Known rows, with every way that one mark hangs from another
nukeg{godi{luku padi} kiko{semo}}: [ 1.07  4.19 -0.35 -0.24  0.41  5.96 -0.83 -2.86 -2.86  0.08 -0.96 -2.31
 -1.15 -4.64 -4.52  2.28 -0.43  0.50 -3.40 -2.75 -3.06  1.96  2.41  0.71]
godi{nukeg padi{voge}}: [-1.00  3.94 -4.63  0.68 -0.85 -2.51  0.20  1.61  0.23 -0.79  0.72 -3.04
 -0.49 -3.80  4.56 -1.95 -2.97 -0.42  3.70 -0.33 -4.80 -1.87 -0.33  2.24]
lofa{godi}: [ 2.15 -3.23  1.51  2.42 -0.96 -2.31 -0.75  2.31 -0.36 -2.48  2.41  2.13
  0.66 -1.89  0.23 -1.13 -0.58 -1.10 -0.45  1.67  1.70 -1.18 -4.13  1.72]
nukeg{kiko}: [ 2.04  2.23 -0.81  3.93  1.15  1.87  0.45  0.40 -2.25 -0.22  1.82  1.12
 -0.38 -1.53  1.04 -0.61  1.14  2.76  0.95  1.60 -2.10  1.92 -3.99  1.63]
padi{voge}: [-1.40  3.08 -4.43  4.05 -0.04 -2.50  1.01  2.95 -2.68 -0.48  4.05 -0.17
 -0.21 -4.47  2.99 -2.84  0.48  0.22  5.92  2.36 -4.11 -1.55 -5.87  1.37]
kiko{lofa{godi{nukeg padi}} semo}: [ 0.21 -0.44  2.64 -2.86 -1.61  0.97 -6.35 -1.69 -0.84 -1.29  2.39 -2.19
  2.35 -2.60 -2.35 -0.41  3.37 -2.86 -4.73  0.28  5.25 -0.58  1.19 -3.82]
lofa{godi{padi}}: [ 2.22 -1.96  0.57  1.27 -1.35 -2.18 -2.69  1.92 -0.82 -3.57  1.89 -0.66
  0.41 -4.49  1.56 -0.97 -1.09 -1.34 -1.24  0.96  1.09 -1.91 -3.44  2.51]
nukeg{kiko{lofa semo}}: [ 0.62  3.11  0.89  1.16  0.74  4.48 -3.91 -2.31 -3.80  0.68  3.24 -0.39
  1.19 -2.19 -2.23 -0.41  5.73  1.30 -2.29  1.56  1.80  2.53 -2.26 -3.27]
semo{kiko}: [ 1.93  1.86 -0.11  2.35  0.98  1.20  1.95  1.71 -2.05  0.77  1.88  0.04
 -0.25 -0.18 -0.55 -0.34  2.56  2.38  1.60  0.20 -0.61  0.87 -2.90  0.26]
nukeg{godi kiko}: [ 1.91  3.78 -1.01  5.34  0.00  5.63  1.02 -0.53 -3.21 -0.10  1.77  0.52
 -0.90 -2.30 -4.40  0.72  1.02  2.33 -0.51  0.21 -4.36  3.25 -3.29  2.58]
godi{nukeg padi{voge} semo{kiko}}: [-0.50  0.78 -4.11 -3.68 -0.69 -0.62  4.29  0.36  3.29  1.98 -2.57 -3.85
 -1.26 -1.08  4.48  0.43 -2.37 -0.12  1.81 -3.62 -4.93 -0.16  4.45  0.76]
godi{luku nukeg}: [-0.33 -0.29 -0.28 -1.02  0.39 -3.21  3.18  0.72  2.83  0.54 -3.11  1.40
 -0.69  4.68  1.38 -0.47 -4.80  0.36  1.72 -1.55 -0.60 -0.84  2.99  0.75]
magis{kiko}: [-0.60  4.05  1.92  4.92  0.99 -2.05 -4.08  2.58 -5.68 -3.21  2.26  3.94
 -3.35 -0.99  2.31 -0.62  0.95  0.03  4.10  2.73  1.23 -1.30 -5.53  0.83]
godi{nukeg}: [ 0.74  1.81 -0.32  1.46 -0.44 -1.83  1.29  1.51  1.27 -0.35  0.55  1.19
 -0.52  2.02  1.53 -1.00 -2.10  1.02  1.71  0.31 -0.30 -0.31 -0.04  0.93]
godi{luku}: [-0.02  0.33 -0.57  0.71  0.49 -2.80  1.19  1.45 -0.44 -0.75 -0.69  1.33
 -0.66  1.42  0.96 -0.90 -2.01  0.74  2.26  0.24  0.26 -1.37 -1.34  0.89]
magis{voge}: [-0.25 -0.26 -0.52  4.14 -0.73 -1.77  3.47  4.03 -0.49 -2.15  5.32  1.49
 -1.78 -0.22  4.03 -0.59  3.24  1.89  2.77  2.87 -0.98 -1.89 -4.51  1.27]
kiko{lofa semo}: [-0.86  3.19  1.59 -0.09 -0.52  1.80 -5.92 -0.97 -3.97 -0.51  4.87 -0.98
  1.60 -2.22 -2.83 -1.03  6.67 -0.59 -1.58  2.21  5.42  0.04 -2.31 -4.98]
luku{kiko{lofa semo}}: [ 1.05  2.56  0.55  0.42  0.96  3.18 -4.51 -2.36 -1.60  1.43  4.07 -0.69
  3.83 -2.04 -3.84 -0.48  5.23  0.12 -2.95  1.30  2.46  1.52 -1.38 -2.40]
lofa{godi{nukeg{kiko{semo}} padi}}: [ 2.63 -2.00  1.47 -1.25 -0.60  0.29 -1.32 -0.73  1.36 -1.29 -0.52 -0.69
  0.63 -3.21  1.31  0.47 -2.34 -1.31 -4.06 -1.18  0.17  0.24  1.91  1.05]
magis{kiko{lofa{godi{padi}}} voge}: [-1.78 -1.09  2.96  3.85 -0.70 -1.59 -4.04  2.86 -4.21 -4.72  4.52  2.14
 -2.43 -0.77  2.61  0.12  5.34 -1.42  1.18  3.69  1.96 -2.40 -6.17 -0.33]
padi{godi{luku{kiko} nukeg} voge}: [-4.03 -0.70 -3.17  1.42  1.92 -4.05  4.94  0.78  2.67  3.48 -1.98  1.08
  1.53 -0.57  1.27 -1.54 -6.25 -0.70  6.42  1.43 -3.95 -1.89  0.60  2.93]
kiko{lofa}: [-0.29  2.39 -0.38  2.77 -0.61  0.39 -4.15  0.74 -3.27 -1.25  4.14 -0.38
  1.56  0.25 -1.59 -2.22  4.98  0.70  1.03  3.14  2.69 -0.15 -5.56 -1.60]
godi{luku{kiko} nukeg padi semo}: [ 1.04 -2.00 -1.92 -6.07  0.02 -1.39  3.17 -1.91  6.92  1.74 -6.45 -1.97
  0.18  3.04  2.81  1.93 -6.59 -0.41 -2.32 -4.67 -2.12 -0.06  8.85  2.19]
magis{kiko{lofa semo} voge}: [-3.01  2.32  3.72  2.88  0.08  0.12 -4.17  1.65 -5.49 -2.90  5.92  2.70
 -2.97 -0.61  1.77  0.58  7.99 -0.72  1.27  3.65  3.68 -1.54 -4.02 -4.13]

Rows
[-4.23 -0.32 -2.93  1.85  1.77 -3.53  5.40  0.85  1.47  2.99 -2.55  1.24
 -0.24 -0.61  2.49 -1.38 -5.89  0.15  6.80  1.63 -4.58 -1.20 -0.06  2.38] -> padi{godi{luku nukeg{kiko}} voge}
[-2.15 -1.25  4.98  2.18 -0.40 -0.43 -4.28  1.56 -4.24 -3.49  5.45  3.49
 -2.29 -1.10  0.90  0.72  7.24 -2.20 -0.49  3.27  4.48 -1.81 -3.92 -3.62] -> magis{kiko{lofa{godi} semo} voge}
[ 1.02 -1.53  2.25 -0.77  0.56  3.03 -2.96 -2.59 -1.73  0.60  0.93  0.36
  1.92 -1.21 -3.07  0.16  3.41 -0.45 -4.12  0.64  2.34  1.98 -0.59 -2.79] -> nukeg{kiko{lofa{godi{luku}} semo}}
[ 0.45 -0.16 -0.84  0.23  1.37  0.10 -0.56 -0.89  0.16  1.11 -0.29  0.31
  2.87  2.17 -2.48 -0.69  0.33  0.69 -0.24  0.33  0.09  0.31 -1.01  0.35] -> godi{luku{kiko{lofa}}}
[ 0.53 -3.15 -0.43 -4.22  0.53 -0.79  5.91 -1.37  5.89  2.52 -6.61  1.52
 -1.62  6.22  2.60  1.78 -5.46  0.79 -0.88 -3.56 -1.87  1.61  7.26  0.32] -> godi{luku nukeg{kiko} semo}
[ 2.05  4.89 -1.79  4.16 -0.30  5.94 -0.66 -0.87 -3.67 -1.27  1.24 -2.06
 -1.19 -4.78 -3.11  0.83  0.37  1.96 -1.12 -0.54 -4.99  2.44 -2.65  3.59] -> nukeg{godi{padi} kiko}
[-4.24  1.50 -2.87  3.65  0.55 -4.40  3.15  2.63  0.19  1.41  1.32  0.99
 -0.10 -2.58  2.79 -2.53 -3.72 -0.26  7.94  3.24 -2.49 -2.55 -2.81  2.20] -> padi{godi{nukeg} voge}
[-2.44 -3.01  0.74 -0.81  1.12 -1.95  1.54 -0.67  2.40  2.25 -2.29  1.39
  1.25  2.20 -1.05  0.39 -2.14  0.12  1.92  1.72  3.04 -0.85  1.09  0.82] -> padi{godi{luku{kiko{lofa}} semo}}
[ 0.41  2.31 -0.76  2.57  0.16  5.82 -0.28 -2.25 -2.72  0.96 -0.49 -0.35
  0.61  1.08 -6.99  0.55  1.86  1.39 -1.48 -0.42 -2.89  3.25 -1.96  0.44] -> nukeg{godi{luku} kiko{lofa}}
[-2.00 -0.52  1.93 -0.20  1.77 -1.62  2.73 -0.72  1.44  2.24 -3.09  2.16
 -0.61  1.41  0.21  0.78 -4.65  0.59  2.02  1.00  1.71 -0.28  3.21  0.29] -> padi{godi{luku nukeg{kiko{semo}}}}
[-2.64 -2.80  1.45 -1.33  0.87 -1.56  2.98  0.40  1.31  2.47 -2.85  0.81
 -0.31  2.91 -1.27  0.76 -0.84  0.61  2.65  1.03  3.64 -0.74  1.03 -0.61] -> padi{godi{luku semo{kiko{lofa}}}}
[-0.14  0.05 -0.67 -0.17 -1.22  1.18  2.83  0.20  0.86 -0.17 -1.87  0.67
 -1.97  1.49 -3.31  1.56 -2.24  0.17  0.11 -2.10 -1.40  0.41  1.99  1.29] -> nukeg{godi{luku semo}}
[ 1.82 -1.63  1.59  1.05  0.10  2.03 -0.85  0.59 -1.82  0.51  2.33 -0.41
  2.10  0.59 -3.77 -0.75  4.84  0.54 -1.20  0.68  1.88  1.20 -3.71 -1.48] -> semo{kiko{lofa{godi}}}
[-2.02  4.93  3.58  2.06  0.68  0.39 -8.32 -0.12 -7.11 -2.39  3.76  2.40
 -1.79 -1.69 -0.83 -0.39  5.53 -1.31  1.06  2.66  4.95 -0.58 -3.79 -4.28] -> magis{kiko{lofa semo}}
[ 0.72 -1.54 -1.63 -5.46 -0.21 -0.60  3.59 -1.89  5.30  1.14 -7.17 -1.86
 -1.83  2.97  4.06  2.09 -6.07  0.43 -1.65 -4.44 -2.75  0.62  8.01  1.44] -> godi{luku nukeg{kiko} padi semo}
[ 1.75 -4.99  2.31 -2.27  0.28 -0.94  1.88 -0.90  3.15  0.44 -3.01  2.10
  0.72  1.51 -0.52  0.85 -3.92 -1.49 -3.49 -1.83  0.44  0.53  3.91  0.01] -> lofa{godi{luku nukeg{kiko{semo}}}}
[ 0.17 -1.14  3.31 -0.77 -1.16  0.90 -6.09 -0.98 -2.42 -1.22  4.37 -0.12
  2.43 -2.69 -3.83 -0.91  5.55 -2.25 -3.77  1.90  6.28 -0.31 -2.05 -4.47] -> kiko{lofa{godi} semo}
[-0.23  1.19 -4.67 -2.42 -0.61 -0.14  3.03 -0.63  3.23  1.16 -2.60 -3.07
 -1.50 -2.15  5.75  0.24 -3.51  0.17  1.32 -2.42 -6.10  0.69  3.60  1.81] -> godi{nukeg{kiko} padi{voge} semo}
[ 0.57 -2.63  0.58 -1.02 -2.16 -0.45 -4.50  0.16 -0.21 -2.21  1.60 -1.75
  1.73 -1.29 -0.63 -0.78  2.79 -1.57 -2.44  1.26  3.63 -0.84 -2.35 -0.94] -> kiko{lofa{godi{padi semo}}}
[ 0.58  0.26 -0.91 -4.52 -1.18  1.31  0.74 -1.15  2.98  1.31 -2.56 -3.76
 -0.12  2.30  1.30  1.11  0.49  0.48 -1.85 -3.10  0.19  0.86  4.96 -1.24] -> godi{nukeg padi semo{kiko{lofa}}}
[ 1.39 -2.59  1.56 -0.19  0.40  1.35  0.16  0.11 -0.97  0.99  0.32 -0.21
  2.06  1.98 -3.90 -0.41  3.40  0.17 -1.40 -0.05  1.58  1.02 -2.22 -1.64] -> semo{kiko{lofa{godi{luku}}}}
[ 0.88 -7.43  1.69 -4.00 -1.18 -3.93  3.75  0.59  6.11 -0.08 -4.49  2.27
 -0.22  4.19  1.18  0.93 -5.82 -2.14 -2.07 -2.57  1.43 -0.77  4.89  0.70] -> lofa{godi{luku nukeg semo}}
[-0.98  1.80 -4.81 -0.79 -1.40 -2.16  0.17  1.61  0.00 -1.17  0.87 -3.22
 -1.46 -5.32  5.47 -0.87 -0.92 -0.49  3.21 -0.27 -3.25 -1.95 -0.93  1.55] -> godi{padi{voge} semo}
[ 0.67 -1.03 -0.52 -1.98 -0.55  1.66  1.82 -1.80  3.57  1.88 -2.33  0.37
 -0.21  4.52  1.14  0.67 -0.06  1.17 -1.51 -1.08 -0.22  2.69  3.36 -1.31] -> godi{nukeg{kiko{lofa}} semo}
[-2.05  2.31  3.54  3.35  0.53 -1.30 -1.48  2.78 -4.58 -3.16  5.07  3.81
 -4.59 -1.76  3.89  1.09  4.71 -0.33  2.34  2.78  1.95 -2.20 -2.98 -1.99] -> magis{kiko{semo} voge}
[ 0.76  0.91 -1.24 -1.94 -1.02  3.17  2.88 -0.58  0.29  0.25 -2.97 -2.79
 -2.02 -0.41 -3.31  2.52 -1.70  0.44 -1.09 -4.01 -2.81  0.84  3.47  1.69] -> nukeg{godi{luku padi semo{kiko}}}
[-2.63  1.68  2.17  5.13 -0.01 -1.08 -2.68  3.04 -4.96 -3.42  5.27  3.17
 -3.03  1.31  2.75 -0.30  6.55  0.28  3.47  4.33  1.55 -1.70 -6.59 -1.36] -> magis{kiko{lofa} voge}
[ 1.54 -1.44  0.20  0.80  0.37  2.06 -2.62 -1.37 -1.49 -0.73  0.00 -0.88
  1.66 -1.04 -1.25 -0.65  1.67  0.37 -2.57  0.85 -0.15  1.37 -2.79  0.38] -> nukeg{kiko{lofa{godi{luku padi}}}}
[-1.97  1.14  1.94  1.64  0.97  0.32 -0.50 -0.96 -0.32  1.73  0.38  1.13
  0.63  0.02 -0.89 -0.15 -0.13  0.81  1.42  2.81  3.02  0.44  0.12 -0.79] -> padi{godi{nukeg{kiko{lofa semo}}}}
[-0.23  3.46 -4.45  1.79 -0.06  2.09  1.02 -0.46 -1.45  0.11 -0.03 -2.85
  0.56 -4.63 -3.49 -0.04 -2.58 -0.41  1.20 -1.71 -6.92 -0.13 -0.61  3.96] -> nukeg{godi{luku{kiko} padi{voge}}}
[ 1.72 -1.00  0.92 -0.52 -0.22  1.62 -1.09 -0.17 -0.40  0.48  0.75 -1.93
  2.00  0.68 -2.66 -0.30  3.05  0.01 -2.10 -0.54  0.99  0.98 -1.21 -0.90] -> semo{kiko{lofa{godi{nukeg padi}}}}
[ 0.14 -2.97 -0.82 -3.36  0.50 -0.22  1.20 -1.73  3.31  2.18 -2.70  0.17
  1.65  3.88 -1.13  0.69 -0.42 -0.01 -1.45 -1.36  0.83  0.87  2.88 -0.50] -> godi{luku{kiko{lofa}} semo}
[ 0.58 -1.78 -1.05 -6.72 -0.12 -1.16  4.91 -0.90  5.32  1.91 -6.95 -2.52
 -1.62  4.08  2.71  2.34 -5.01  0.23 -1.11 -5.62 -1.47 -0.06  8.75  0.22] -> godi{luku nukeg padi semo{kiko}}
[ 1.95 -5.38  2.02 -2.86  0.48 -1.57  1.58 -1.06  4.50  0.89 -2.61  1.81
  2.31  1.53 -1.75  0.77 -4.41 -2.14 -3.88 -2.09  0.87 -0.07  4.56  0.53] -> lofa{godi{luku{kiko{semo}} nukeg}}
[ 1.03  1.71 -0.39  1.49  0.23  1.67  0.00 -1.04  0.20  1.02  0.15  0.30
  1.02  2.93 -0.22 -0.80  0.72  1.73 -0.22  0.51 -0.92  2.22 -0.47 -0.32] -> godi{nukeg{kiko{lofa}}}
[ 1.28 -1.69  0.84 -1.00  0.10  1.29 -1.16 -0.13 -1.32  0.32  0.16 -1.91
  1.92  0.31 -3.01 -0.34  3.08 -0.06 -1.81 -0.53  1.25  0.46 -1.84 -0.95] -> semo{kiko{lofa{godi{luku padi}}}}
[-0.29 -5.53  1.54 -3.03 -1.61 -1.78 -0.71 -0.52  3.33 -0.02 -2.02  0.55
  1.79  4.63 -1.70 -0.35 -0.33 -1.94 -2.47 -0.46  3.47 -0.10  1.78 -1.75] -> kiko{lofa{godi{luku nukeg semo}}}
[ 1.10  2.08 -0.87 -2.66  1.27  0.18 -1.74 -1.57 -0.06  0.01 -0.90 -2.40
  1.24 -3.49  0.23  0.55 -1.75 -0.39 -2.06 -1.83 -0.39 -1.08  2.70  0.91] -> godi{luku{kiko{semo}} padi}
[ 1.10 -0.89 -0.85 -1.34  1.45 -1.58  3.57 -0.88  4.36  2.24 -3.60  1.27
  1.55  4.55 -0.26  0.26 -5.20  0.51 -0.12 -2.12 -2.22  0.38  4.09  1.84] -> godi{luku{kiko} nukeg}
[-0.29 -1.44 -1.49 -5.94 -1.08 -3.10  2.69 -0.40  5.34  0.03 -6.04 -1.96
 -1.92  3.27  4.42  1.35 -6.36 -0.67 -0.45 -4.19 -0.58 -1.48  7.68  0.96] -> godi{luku nukeg padi semo}
